What can hang from each mark
Z: A F N S
A: Z
G: H V
R: N
S: G Z
J: S
N: R
F: Q
K: A P
V: G M

Every row comes from one small tree of marks. The marks that hang from a mark follow it in brackets, in alphabetical order. Every link used is in the known rows. Which tree was each row made from?
Known rows
A(Z(F(Q) N(R) S(G))): [ 4.08  1.64 -6.31 -5.85  2.35  3.92  2.44  3.21  4.71 -4.85  3.17  3.68
  6.01 -4.95  4.29 -6.32 -2.39  3.61  3.40  4.46  1.01  1.07 -1.92]
A(Z(S(G(H)))): [ 2.37  1.68  0.01 -2.17  1.43  6.33 -1.90  2.68  2.46 -4.74  0.19  2.65
  1.87 -4.50  5.53 -3.59 -1.09  1.21  0.00  1.48  0.70 -0.47 -3.52]
A(Z(N(R) S)): [ 4.79  1.67 -2.64 -4.45  2.69  2.36  2.71  3.16  2.59 -4.76  1.27  3.52
  6.12 -2.82  3.37 -4.57 -1.12  4.06  1.84  2.10 -0.37  1.11 -1.63]
A(Z(N)): [ 4.30  2.12 -1.05 -2.47  0.18  2.96  0.35  1.70  1.95 -3.81  0.53  3.81
  3.32 -1.75  4.16 -3.54 -1.24  1.41  0.46  1.96 -0.14  1.22 -2.08]
R(N): [ 4.06  1.59 -0.30 -2.74 -1.46  1.19 -0.67  3.61 -0.27 -4.69  0.79  3.62
  2.00 -3.59  3.89 -3.91 -2.03 -0.86  0.93 -0.17  0.64  1.73 -2.65]
G(H V): [ 3.90  4.17  2.30 -1.70  0.01  5.60 -0.69  2.09  0.80 -2.22  1.79  2.78
 -0.10 -3.88  5.15 -1.69  0.01  1.82  2.05  1.32  0.70  0.26 -2.03]
V(G M): [ 3.88  2.70 -3.94  0.98 -0.96  1.68 -1.26  6.70  4.26 -1.38  1.30  2.09
 -1.42 -3.26  3.05 -4.97 -4.35  1.80  2.94  1.10  0.05  3.09 -3.58]
V(G(H) M): [ 3.74  4.15 -1.80  0.25 -0.11  2.58 -1.79  7.08  3.80 -1.16  1.29  1.57
 -1.41 -4.06  3.59 -4.72 -3.66  2.09  3.58  1.50  0.52  1.88 -4.10]
A(Z): [ 2.46 -0.06 -0.90 -1.62 -0.94  4.22 -1.62  1.67  2.52 -3.89  0.90  3.61
  1.84 -2.70  3.54 -2.56 -1.50  0.43 -0.95  1.64 -0.80  2.14 -2.95]
G(H V(M)): [ 4.63  5.08  0.88 -1.25  0.25  5.17 -1.40  3.59  2.23 -1.14  2.64  2.58
 -0.94 -3.43  4.84 -2.07 -1.65  3.70  3.65  0.52 -0.53  1.59 -2.57]
K(A(Z(S)) P): [ 1.20  0.32  0.32 -4.80  0.55  5.15  0.66  1.05  3.57 -1.74  2.21  1.86
  5.24 -4.01  0.97 -4.95 -2.43  1.42  1.91  2.77 -0.17  1.93 -4.01]
S(G(V(M)) Z(A)): [ 5.17  4.47 -2.85  1.40  2.58  5.94 -3.30  4.50  3.77 -1.87  4.07  3.12
 -1.01 -3.80  6.17 -3.99 -5.30  1.07  4.33  0.72  1.73  1.65 -4.78]
S(G(H V(M)) Z(A N)): [ 6.77  8.14 -0.94  0.09  4.47  5.66 -1.79  4.96  3.07 -1.64  3.71  2.73
  0.36 -3.59  7.32 -4.74 -4.31  2.23  6.34  1.68  2.71 -0.56 -4.47]
A(Z(F S)): [ 1.97  2.65 -2.21 -4.04  0.21  3.86  2.81  2.04  4.08 -3.69  0.25  3.98
  4.79 -3.85  2.69 -3.81 -2.83  2.43  0.25  2.25 -1.49  1.35 -2.31]
K(P): [ 2.35  0.16 -0.52 -2.60 -1.90  2.86 -0.87  2.70  2.22 -3.21  3.91  2.38
  0.42 -3.04  2.97 -2.92 -0.77  0.08  2.14 -0.34 -0.15  3.82 -3.29]
Z(A F N(R) S(G)): [ 4.79  6.47 -5.92 -3.61  4.84  1.75  5.40  6.23  4.15 -4.57  3.52  3.15
  5.50 -5.46  5.16 -5.64 -3.80  3.42  6.21  2.53  2.07  1.63 -2.23]
K(A(Z(F N S(G))) P): [ 2.25  4.34 -2.01 -5.96  2.73  4.86  3.73  1.97  4.91 -3.17  3.23  2.31
  7.19 -4.60  3.03 -6.34 -3.76  2.53  4.23  4.14  1.44  0.60 -4.09]
S(Z(A F)): [ 3.05  4.69 -2.42 -1.31  1.54  3.17  1.26  3.80  3.63 -3.44  2.93  3.75
  2.63 -3.98  3.92 -4.28 -4.85 -1.15  2.90  1.99  0.80  2.17 -4.33]
K(A(Z(N))): [ 3.62  3.04  0.12 -2.90  1.31  3.80  0.98  1.34  2.10 -2.75  0.62  2.62
  5.04 -2.48  3.05 -4.60 -2.17  0.82  1.76  3.86  0.87  0.90 -2.84]
S(G(H V(M)) Z(A F)): [ 4.72  8.04 -1.77 -0.47  3.86  6.66 -0.86  5.28  4.88 -1.59  4.67  3.30
  0.57 -5.39  6.38 -3.72 -5.66  2.22  5.78  2.30  1.81  0.40 -5.47]
K(A(Z(F N)) P): [ 2.50  4.06 -0.68 -5.72  1.37  3.64  3.67  1.46  4.54 -1.78  3.87  2.96
  7.15 -3.34  1.74 -4.92 -3.06  2.07  3.96  4.37  0.57  1.69 -4.20]
A(Z(F N S(G(H)))): [ 3.51  6.12 -1.31 -4.21  2.98  4.76  2.96  3.05  3.61 -4.92  0.46  3.25
  4.96 -4.44  5.67 -4.62 -2.08  3.14  2.30  2.91  0.72 -1.34 -2.80]
Z(A N S): [ 4.60  5.81 -2.78 -2.59  2.14  1.51  3.28  3.81  2.25 -2.36  0.17  2.73
  3.09 -3.58  4.03 -5.60 -2.80  1.49  4.47  1.10  0.85  1.41 -1.04]
J(S): [ 4.56  0.94 -0.30 -0.90 -1.70  2.02 -1.48  4.03  0.39 -3.80  1.29  2.03
 -2.29 -1.70  3.47 -3.14 -1.06 -0.44  1.84 -0.21  0.33  3.40 -2.06]

Write each row's tree
[ 4.09  1.75 -5.22 -7.04  1.66  2.74  3.89  2.56  4.52 -3.50  2.42  3.90
  7.21 -4.35  2.46 -6.26 -2.11  3.99  3.51  4.88 -0.37  1.74 -1.08]  A(Z(F(Q) N(R) S))
[ 4.08  7.95 -3.62 -3.99  2.55  1.11  5.88  4.34  3.78 -2.25  0.79  3.31
  4.76 -4.13  3.84 -5.65 -4.00  2.50  5.49  2.21  0.52  1.57 -1.25]  Z(A F N S)
[ 4.69  6.42 -0.46 -0.84  2.13  6.75 -1.42  4.39  3.87 -3.55  4.47  3.30
  0.14 -4.22  6.47 -3.14 -4.26  2.35  3.93  1.15  1.03  0.36 -5.00]  S(G(H V(M)) Z(F))
[ 4.64  3.92 -2.99  0.00  1.99  3.45 -0.76  5.61  2.84 -4.23  3.26  2.64
 -0.78 -3.46  5.17 -4.83 -5.24 -1.75  3.80  1.40  2.48  2.20 -4.83]  J(S(G Z(A F)))
[ 3.75  4.28 -2.06 -3.78  0.53  2.71  3.03  2.03  3.59 -3.91  1.17  4.25
  4.91 -2.64  3.80 -3.74 -2.30  2.27  1.47  2.97 -0.53  1.34 -2.33]  A(Z(F N))
[ 5.13  4.29  0.58  0.57  1.63  6.88 -4.08  4.07  2.39 -3.48  3.75  2.73
 -1.46 -3.31  6.78 -2.97 -3.19  1.55  3.12  0.24  1.39  0.16 -4.87]  S(G(H V(M)) Z)
[ 4.08  7.20 -0.35 -0.87  3.84  7.03 -0.21  3.48  3.30 -2.90  3.89  3.46
  1.35 -5.54  6.60 -3.34 -3.92  0.31  4.14  2.83  3.03 -1.10 -5.08]  S(G(H V) Z(A F))
[ 2.79  2.27 -1.11 -3.27  1.98  7.67 -1.19  2.04  5.22 -0.19  4.17  1.96
  3.22 -4.67  2.87 -4.74 -4.05  4.22  4.18  2.57  0.57  1.26 -4.63]  K(A(Z(S(G(V(M))))) P)
[ 4.33  4.59 -1.77 -3.11  0.93  4.74 -0.72  3.21  2.58 -5.32  3.48  2.79
  1.79 -4.10  6.37 -5.87 -2.67 -1.23  3.85  3.12  2.70 -0.16 -3.68]  S(G(H) Z(F(Q) N))
[ 3.06  4.90 -1.61 -4.20  0.40  7.05  0.56  2.18  3.04 -2.34  2.58  2.74
  0.97 -6.46  5.53 -4.59 -1.54  2.32  4.15  3.07  1.86 -0.48 -1.49]  Z(F(Q) S(G(H V)))
[ 2.23  6.96 -2.51 -2.38  3.06  4.59  2.32  5.06  3.87 -3.37  1.68  2.50
  2.18 -6.64  5.63 -4.43 -3.37  1.40  4.42  1.97  1.68  0.63 -3.20]  Z(A F S(G(H)))
[ 4.98  1.26 -3.61 -3.35  3.34  3.51  1.22  3.71  2.66 -5.94  1.98  3.32
  5.06 -3.38  5.09 -4.67 -1.50  3.37  1.71  1.94  0.98  0.54 -2.51]  A(Z(N(R) S(G)))
[ 4.15  1.30 -4.86 -5.95  0.82  2.83  2.14  2.62  4.01 -3.59  3.75  4.19
  5.97 -3.86  2.97 -5.11 -1.62  2.95  3.11  5.20  0.22  2.52 -1.82]  A(Z(F(Q) N(R)))
[ 3.39  3.10 -3.93 -6.08 -0.17  3.31  3.04  1.18  4.41 -2.75  0.52  3.84
  5.42 -3.66  2.68 -6.44 -2.52  2.52  2.73  4.22 -0.58  1.03 -0.98]  A(Z(F(Q) N S))
[ 3.74  3.83 -2.20 -5.19  3.61  3.11  4.43  3.06  3.73 -3.57  3.38  3.35
  8.51 -3.86  2.30 -4.54 -2.90  3.49  3.57  5.37  0.81  1.65 -3.46]  K(A(Z(F N(R))))
[ 4.77  6.73 -2.69 -2.06  2.71  1.82  3.27  3.94  3.45 -3.61  2.41  3.76
  4.13 -2.95  4.35 -5.44 -4.76 -0.24  4.33  2.29  1.42  1.28 -3.58]  S(Z(A F N))
[ 2.83  0.87 -3.58 -7.89  1.45  3.84  2.88  1.91  4.99 -1.63  6.43  2.63
  8.06 -4.69  0.97 -6.30 -2.27  2.79  5.69  6.54  1.06  3.13 -3.58]  K(A(Z(F(Q) N(R))) P)
[ 2.94  2.94 -2.19 -0.42  0.53  4.18 -0.79  3.53  2.86 -6.60  3.23  3.55
  1.09 -3.52  5.68 -3.78 -3.75 -1.50  1.01  0.71  1.34  1.50 -4.62]  S(G Z(F))
[ 4.62  6.42 -0.22 -1.91  2.47  4.05  0.82  4.12  2.09 -6.45  2.83  3.20
  2.41 -3.36  7.03 -4.50 -2.84 -0.29  3.06  1.47  2.42 -0.83 -4.46]  S(G(H) Z(F N))
[ 3.14  4.23 -2.81 -5.63  1.47  5.35  1.26  2.06  4.01 -3.75  0.97  3.15
  4.34 -5.21  5.13 -6.13 -1.89  2.10  3.23  4.43  1.28 -0.91 -2.03]  A(Z(F(Q) N S(G(H))))
[ 4.16  7.06 -3.55 -2.75  1.91  1.14  4.49  4.30  3.38 -2.48  2.23  3.45
  3.74 -3.86  4.34 -4.41 -3.56  1.32  5.18  2.62  0.95  2.24 -1.99]  Z(A F N)
[ 2.78  3.37 -3.60 -0.66  1.75  3.88 -0.08  4.39  2.72 -3.61  1.14  2.41
  0.69 -5.19  5.29 -4.56 -3.07 -0.05  3.08  0.54  1.67  1.86 -2.60]  Z(A S(G))
